Each row was made from one walk, in order. Every step used is in the known rows, and no mark comes twice. Write each row's walk.
Known rows
lolugu sifo pupel lilor daduse bogos: [-22.3  13.6  26.8  -2.9  -6.0 -34.0   2.7  15.7  -3.3  82.5   5.3 -31.4
  32.7   8.4 -26.3 -12.6  59.7 -10.2  -2.1  15.6  21.1   2.7  32.1  62.0
   0.6  -3.2 -11.0  -4.7]
pupel sifo: [ -9.1   4.6 -13.5  -5.9   5.1  13.2  12.2  -6.9  14.8  13.5   0.7   7.2
   0.1  10.9  -9.0  -4.1  -8.2  15.8  -0.1  14.5  -3.1   1.6 -24.6  11.2
 -12.9   8.2   5.1  22.9]
daduse lilor pupel lolugu: [-21.5 -12.2  -0.6  17.8   6.7   5.6   0.6   5.8   6.7 -11.7   0.5  31.7
   4.5   2.7   5.1   6.8  -0.6   1.0   0.2  -2.1  -7.2   1.4   0.2  14.6
   1.9   3.4  -2.3 -25.5]
dimub lolugu sifo pupel: [ 16.5  -7.1   4.1 -18.0  -4.5  16.3   8.8  -7.7 -33.7  71.3   2.4  -9.3
   7.9   1.7   0.2 -20.3   6.1  -2.0   3.4  -3.8  -1.2   8.4 -37.0  24.5
   5.0  10.7   1.4  17.8]
lilor daduse pupel sifo: [-38.4  13.3   0.8   3.5  -1.1   3.6 -19.4  -0.1  25.8 -23.1   5.3   3.7
  -2.9  12.2  -3.3   5.1  24.4  -2.7   9.0   1.0  -6.7   1.0  24.5  30.3
  -7.3  -2.2 -17.1  -3.3]
daduse bogos lilor pupel sifo lolugu: [ 10.6  -0.6  18.6  13.2  17.9  15.8   7.5 -16.8 -39.8   0.8   7.4  -1.6
   5.2  13.1 -17.9   6.4   0.9  -4.9  -2.8 -17.1  -5.7   0.7   7.5  30.7
  -4.1 -11.6  17.9  23.3]
daduse pupel sifo lolugu: [ 19.0  -9.8  -6.3   9.4   6.7  12.8   1.4 -24.4 -10.1 -20.9   2.9  -7.5
  -1.5  -8.2   2.5  -6.3 -22.1   3.3   0.4 -20.0  -7.6   0.6  34.7  15.3
  -6.7  -7.5  -4.4  10.8]
sifo lolugu pupel lilor daduse: [ 26.0  -1.3  -9.3   1.0 -12.4  -4.0 -13.4  17.3  39.3  -6.5  -7.8 -10.6
   0.3 -14.2  23.8   2.1  -0.4 -15.9   0.5  15.1  -8.2 -13.4  16.6  -2.5
  15.6 -16.8 -22.8 -25.0]
sifo lolugu: [ 32.6  -6.2 -13.0   4.2   3.1  -9.8  28.7   0.1   9.9  -5.4  -4.2  -6.0
 -18.6 -12.7  21.8 -10.1 -25.4   2.4   0.7  -2.1  -4.4  -9.0 -21.9   0.4
   3.0  -2.4   4.5   6.4]
bogos lilor daduse: [-12.8  16.7   0.1  23.3  -1.2 -13.9   3.4  25.3  40.1 -11.7  -0.8   7.2
 -25.8   7.4  10.4  15.3  13.5 -19.6  -1.9  11.4  -7.4  -2.0 -45.7 -30.2
  10.8   6.3  13.0  -4.6]
lilor daduse pupel lolugu dimub: [-31.2   2.0  -4.3 -30.4 -15.4 -20.2 -27.9   7.2   4.6 -66.5  -0.3  -2.8
 -22.0 -10.0  11.8  10.6  11.6  11.8  10.1 -14.3   9.8   3.6  17.3 -59.3
  -5.4   0.1 -28.0 -21.2]
pupel lilor: [ -8.6   3.8 -19.7  17.5   2.4  -9.7  21.4  14.6  26.9  15.8  -6.2   4.0
  11.0  -4.4  -6.8  -2.2 -14.1   6.7  -8.8  20.9   1.7  -9.2  -5.3  15.8
  -1.8   4.9  10.0  -2.1]
sifo lolugu pupel: [ 29.3 -14.4 -18.8   1.9  -4.2  -2.8  14.7  -2.0  13.2 -13.3  -8.6  -9.0
 -12.5 -14.2  31.2  -9.3 -21.4 -17.2   3.4  -1.5 -15.1 -16.4 -17.4  -9.6
  -3.5  -8.0  -7.0  -1.3]
bogos daduse pupel lilor: [-22.4  -0.7  -7.9  19.2  -3.9 -24.7   2.6  -5.9  17.9 -18.6  -4.0   1.5
  15.7  -9.6  -2.6  -2.1 -18.4  -7.1  -6.4  -2.3   5.9  -8.6  59.3  16.5
   9.9  -2.0  11.8 -14.6]
sifo lolugu pupel lilor: [ 34.0 -14.4 -20.3  10.5  -5.7  -0.3   7.4   0.4  16.9   1.7 -11.1 -11.4
   8.6 -20.4  17.2  -4.6 -27.9 -12.6  -7.7   7.5  -8.1 -15.4  11.3 -10.5
   3.5 -11.8  -5.0 -11.4]
pupel lolugu: [-28.3  -9.0 -16.8 -12.2  -2.0  -6.4  10.1  15.2  22.4 -17.3  -3.0  21.9
 -13.2  -1.7   2.3  -4.6 -11.0  -0.9   2.4   3.8   5.9   3.0 -30.7 -10.8
   0.6   9.7  -2.3   8.3]
lolugu sifo pupel lilor: [ 23.0   1.5  -8.4  11.0  -4.6 -12.9  12.9   0.7 -21.4  80.6  -3.0 -22.8
  14.8  -6.3 -17.4 -15.5   8.1  -2.2 -14.4   3.9  13.0   1.0   0.7  25.6
   1.2   7.4   6.8   0.2]
daduse lilor pupel sifo lolugu: [ 47.3  -7.4   5.7  21.3  15.2  30.5   2.8 -24.1  -9.1  12.2   4.3   8.5
   8.3   3.2   6.2   1.8 -15.6  16.2  -0.2  -6.2 -16.0   1.8  16.4  31.8
   2.4  -8.4   3.7 -11.9]
dimub lolugu pupel lilor daduse bogos: [-62.9  -1.9  18.6 -26.1  -7.2   9.3 -17.0  28.7  41.4  14.9  -0.1   7.7
  49.6   9.6  -4.1   0.4  33.5 -15.8  13.7  34.7  -0.7  -4.2  23.0  38.4
   2.4 -13.3 -26.9 -11.8]
dimub lolugu sifo pupel lilor daduse bogos: [-22.8   5.3  34.0 -24.7  -5.7   2.9 -10.9  17.0 -10.5  89.0   7.5 -14.2
  50.5  10.9 -23.9 -14.9  50.7  -5.7   4.7  15.1  15.6  12.6  24.7  66.8
  11.3  -4.7 -18.1  -0.8]
bogos lilor daduse pupel sifo lolugu dimub: [ 48.5   7.3   7.5  -2.1  -4.4   2.6 -30.7 -22.7 -18.3 -48.5   2.5 -23.8
 -21.0  -9.4   8.3  18.4 -14.1   8.6  -3.7 -27.5  -1.7   7.7  20.6 -90.7
   1.5  -7.2  -3.6 -11.2]
dimub lolugu sifo: [  3.5   1.4   6.0 -21.4   1.0  24.0  10.5  19.0 -16.0  31.0   0.2   5.4
   9.1  -2.7  -1.2 -23.0   7.6   0.0   6.1  20.4   9.0  11.4 -46.7  16.4
   2.6  16.8  13.1  33.4]
daduse bogos lilor pupel: [-44.7   6.5  11.5  33.1  15.9 -12.5  22.3   8.3 -17.0  -4.8   3.6   3.2
   3.1  16.4 -14.3   8.8  22.7 -19.1  -0.5  -1.7  -2.2 -12.1 -13.3  35.8
 -14.2  -1.1  24.5   9.0]

Which walk is each row?
[-40.0   7.8  12.0 -12.8 -10.5  -9.9 -25.3  30.5   3.6 -30.1   1.6   4.5
 -10.5  -6.9  -3.1 -10.6  43.6 -23.8   7.4  -1.8  16.4  13.4  18.2   6.4
   5.9   8.1 -16.3   7.1] | lilor daduse pupel lolugu sifo
[-15.3  -6.7 -24.1  13.5  -4.2  -3.6   6.1  12.8  27.5   7.7  -9.2  -1.5
  19.4  -6.4   3.2  -1.4  -9.7 -14.2  -6.8  23.1  -7.3 -16.9  -2.5   1.1
  -9.1   0.1  -5.2 -11.8] | lolugu pupel lilor
[  2.1  -6.2 -15.7 -38.0  -8.9 -15.3   2.0   3.2  -3.9 -31.2  -4.9   1.7
 -18.0 -11.3   6.8   0.6 -25.4  29.8   1.7  -3.1  15.7   4.0 -33.3 -71.8
 -10.0  12.6  -5.0   2.0] | pupel lolugu dimub
[-37.7   2.4   8.4  24.6  14.5 -23.7  34.7  15.0  14.0   4.4   1.6  -0.8
  10.4  10.0 -11.9   3.7   9.2 -19.7  -2.7   9.7   3.7  -4.7 -20.9  -3.5
 -13.4   6.9  31.5  16.0] | daduse bogos lilor
[ 45.7   1.2  -2.4  20.1  10.7  30.8  -2.4 -21.8 -32.6  -7.9   2.0   3.4
 -22.8   5.3  -2.3  10.0 -21.3  -0.1  -8.3 -20.4 -16.6   0.7 -17.0  -1.0
   7.8  -6.2  18.5  14.6] | bogos lilor pupel sifo lolugu
[ 70.7   3.0  -4.4  -2.0   3.9  24.7  -9.5 -33.1 -59.3 -20.3   1.0 -13.7
 -26.2  -2.9   1.2  15.7 -31.9  28.0  -9.8 -28.0  -5.7   1.6 -18.5 -62.8
  -3.0  -4.8  14.1   7.1] | bogos lilor pupel sifo lolugu dimub
[-17.0   4.2   2.1 -13.6  -2.1   7.4  -7.4  21.2 -41.5  -5.5  -1.5  13.6
 -15.8  -0.8  -9.5 -14.4  27.5  -3.5   2.8  -1.8  12.2   7.0 -24.2  31.9
   1.7  12.1   3.6  27.5] | lilor pupel lolugu sifo
[-49.3   0.4   4.5  17.7  -5.2 -10.2 -24.7  20.5  29.1 -54.6   0.1  19.6
 -20.3  -1.0   4.3  18.7  17.1 -36.8   0.0 -16.6  -1.9   6.5   5.0 -43.4
  13.6   2.1  -5.8 -14.1] | bogos lilor daduse pupel lolugu
[ 68.6  -2.5 -10.8 -36.3  -1.2   8.8   5.0 -29.1 -24.6  -4.5  -1.4 -22.6
 -15.8  -9.1   7.3  -2.0 -40.9  46.1  -1.4  -7.1   4.6   3.0 -13.6 -56.5
 -10.1   0.4  -2.9  12.9] | pupel sifo lolugu dimub
[-28.6  -0.3 -12.3  11.6   7.9   9.2   0.1 -14.3   0.8 -12.5   2.9   2.1
   8.5   5.6 -10.8  -2.6  -5.5   0.0   2.1  -4.9  -6.9  -1.4  15.9  29.0
 -17.4   3.2  -1.6  10.4] | daduse pupel sifo
[-61.9  -4.9  14.9  10.1  11.7  -7.4   4.3  13.9 -16.8 -22.6   3.5  21.4
   3.7  12.5 -19.0   9.9  18.9 -20.9   0.6 -10.7   4.5   0.4 -11.7  13.1
  -4.8   0.6  13.0  10.0] | daduse bogos lilor pupel lolugu
[ 63.1  -4.6 -13.4 -22.5  -4.4 -16.5  21.1 -12.9 -16.4 -18.7  -5.0 -23.6
 -23.2 -20.5  25.6  -3.5 -41.3  34.5   1.5  -9.3   5.4  -8.0 -26.5 -60.8
  -8.6   0.1   1.0   2.1] | sifo lolugu dimub
[-52.3  14.2  14.4   2.2   1.0 -29.2   8.1  33.5  47.9  15.2   1.6  -2.6
  27.8   9.5 -14.1   0.9  35.9  -1.0   2.8  32.2  16.5  -5.9  27.0  48.6
  -2.4  -6.1  -8.4  -8.3] | pupel lilor daduse bogos
[ -7.1  -0.5   0.2 -20.7  -4.6  -4.6   3.5  24.2  -7.0   3.1  -3.8   8.6
  -9.2  -8.2 -10.3 -19.0  12.9  -5.9   0.4   9.8  22.3  13.9 -36.2  -9.7
   1.3  20.1   7.1  32.9] | pupel lolugu sifo
[ 35.1   1.6  18.5  -9.1  11.3   8.7  -0.1 -30.4 -64.5 -13.0   6.1 -19.6
  -0.8   5.6 -14.2   9.5 -10.9  25.6  -4.4 -22.8   4.1   3.3   5.9 -32.4
 -16.8  -9.8  12.0  16.1] | daduse bogos lilor pupel sifo lolugu dimub
[ -2.7  -5.0  13.6   7.9   5.9  10.1  -6.3  16.4 -21.8   9.8   0.8  18.8
   7.6  -3.0  -6.7  -7.9  22.2  -6.7  -1.9   4.6   8.6  13.4  -4.3  18.1
   2.6  13.9   7.8  -2.7] | daduse lilor pupel lolugu sifo
[-35.1  -3.3  11.1 -13.4   3.2 -13.8  -1.0  -1.7 -44.6 -38.5   1.9   0.8
  -4.8   5.6 -16.6  15.9   6.5   9.4  -1.7 -17.2  15.4   1.4  -9.3 -47.8
 -16.5   2.7   9.7   3.0] | daduse bogos lilor pupel lolugu dimub
[-23.7   1.0  -2.6  -0.4  -1.8  -4.5  -5.4 -28.5   5.4 -20.6   2.7   3.7
   0.9   7.9  -7.8  -3.9 -15.1   1.7   5.6  -9.5  -2.0   1.7  40.7  13.7
  -1.1   2.2   5.5  12.2] | bogos daduse pupel sifo
[ 11.5  14.7   5.4   4.3 -12.8 -17.2  -8.6  13.9   0.1  74.7  -0.6 -21.7
   7.4   1.4 -10.5  -7.9  36.5  -5.8  -8.9   9.1  10.5   2.8   7.5  28.9
  12.3   1.2 -12.1 -12.3] | lolugu sifo pupel lilor daduse
[ -9.1   8.1  -9.0  39.5   9.0   3.9  13.5   5.6 -18.2 -13.2  -2.8   8.8
 -24.6   8.7   2.1  12.2   3.4 -15.1  -6.5  -5.9 -14.6 -12.4 -40.8   3.2
  -2.6   3.8  26.3   3.2] | bogos lilor pupel
[ -5.3   6.9  -9.4  10.5 -11.2 -22.4  -3.2   6.4  28.5  52.0   0.4 -11.9
   1.7   6.7   2.6   7.5  15.2   1.0  -3.0   4.5  -5.4  -8.7  12.5  25.9
  14.5  -8.4 -19.7 -34.5] | sifo pupel lilor daduse
[ 11.4   3.3   3.2  -0.5  -1.9   9.1 -17.3  -9.7  14.1 -27.5   6.4  -6.5
  -9.1  -0.9   9.8   1.2   6.2  -3.4   7.7 -13.2  -7.7   3.3  37.4  19.1
   7.4 -13.6 -21.4  -3.8] | lilor daduse pupel sifo lolugu
[ 76.9  -6.0   3.9  -5.4   6.9  21.6  -6.5 -38.4 -38.3   2.2   2.9 -10.2
   0.4  -5.4  10.5   6.5 -31.2  43.6  -2.3 -13.1  -8.4   2.4  13.2 -27.5
  -9.4  -6.5  -0.3 -20.1] | daduse lilor pupel sifo lolugu dimub
[-16.1  16.6  -8.1   7.4  -6.4 -12.6  -0.1  30.5  46.8  10.4  -2.6   4.6
   1.5   2.5   0.1   5.2  14.3   4.8  -2.9  26.3   2.9  -6.1  -4.0  22.0
  10.4  -1.2  -8.8 -16.2] | pupel lilor daduse
[ 51.4  -6.8  16.1   7.4   5.8  17.9  -4.0 -38.9  -5.5   9.7   3.1  13.5
   4.3   4.7   8.1   0.9 -29.5  13.5   3.6 -11.1 -12.1   5.2  40.2  21.7
  21.5 -10.1   8.4 -14.3] | bogos daduse lilor pupel sifo lolugu
[-19.7 -12.8  -8.8 -31.3  -2.2  53.3 -16.0 -11.0  10.4  12.8  -0.4  18.2
  21.9  12.8   3.0  -7.2 -14.9  -2.7  11.1  17.2 -19.8   2.8 -28.2   4.8
  -7.0   1.4 -12.2  16.5] | dimub lolugu pupel sifo
[ 10.8  -7.2   6.8 -25.0  -9.6 -14.3 -14.6 -20.2 -14.0 -30.4  -1.7  16.9
  -2.7  -4.2  11.6   9.8 -22.6  28.5   2.7 -12.7   6.3   4.7  19.9 -56.1
   9.8   3.5   0.3 -30.3] | bogos daduse lilor pupel lolugu dimub
[  6.6  -4.1   6.0  16.0   2.7 -25.6  22.7  -4.3  46.5  13.2  -2.8  14.4
   7.3  -0.3  15.1  -1.5 -20.0  -1.5   3.6  15.7  -2.2  -1.4   7.2 -11.7
  11.6   8.5  20.2 -17.2] | bogos daduse lilor
[ 23.0   5.2   9.1  22.8   3.0  13.5 -20.1  -8.6   9.7 -32.5   5.1  -5.8
 -17.4  -0.6   4.9  14.3  -2.0 -19.9  -2.1 -19.5 -12.0   6.7  21.8 -26.1
  14.3 -10.5  -0.9  -4.5] | bogos lilor daduse pupel sifo lolugu
[-16.5  -5.2 -18.8  -8.6  -2.0  20.6  -0.9  -7.5  17.9   5.7  -2.4   4.9
   4.2   9.0  -0.3  -4.6  -3.6  -6.5   4.2  16.6 -13.2  -6.7 -21.1   3.0
 -21.1   2.1  -6.9  13.6] | lolugu pupel sifo
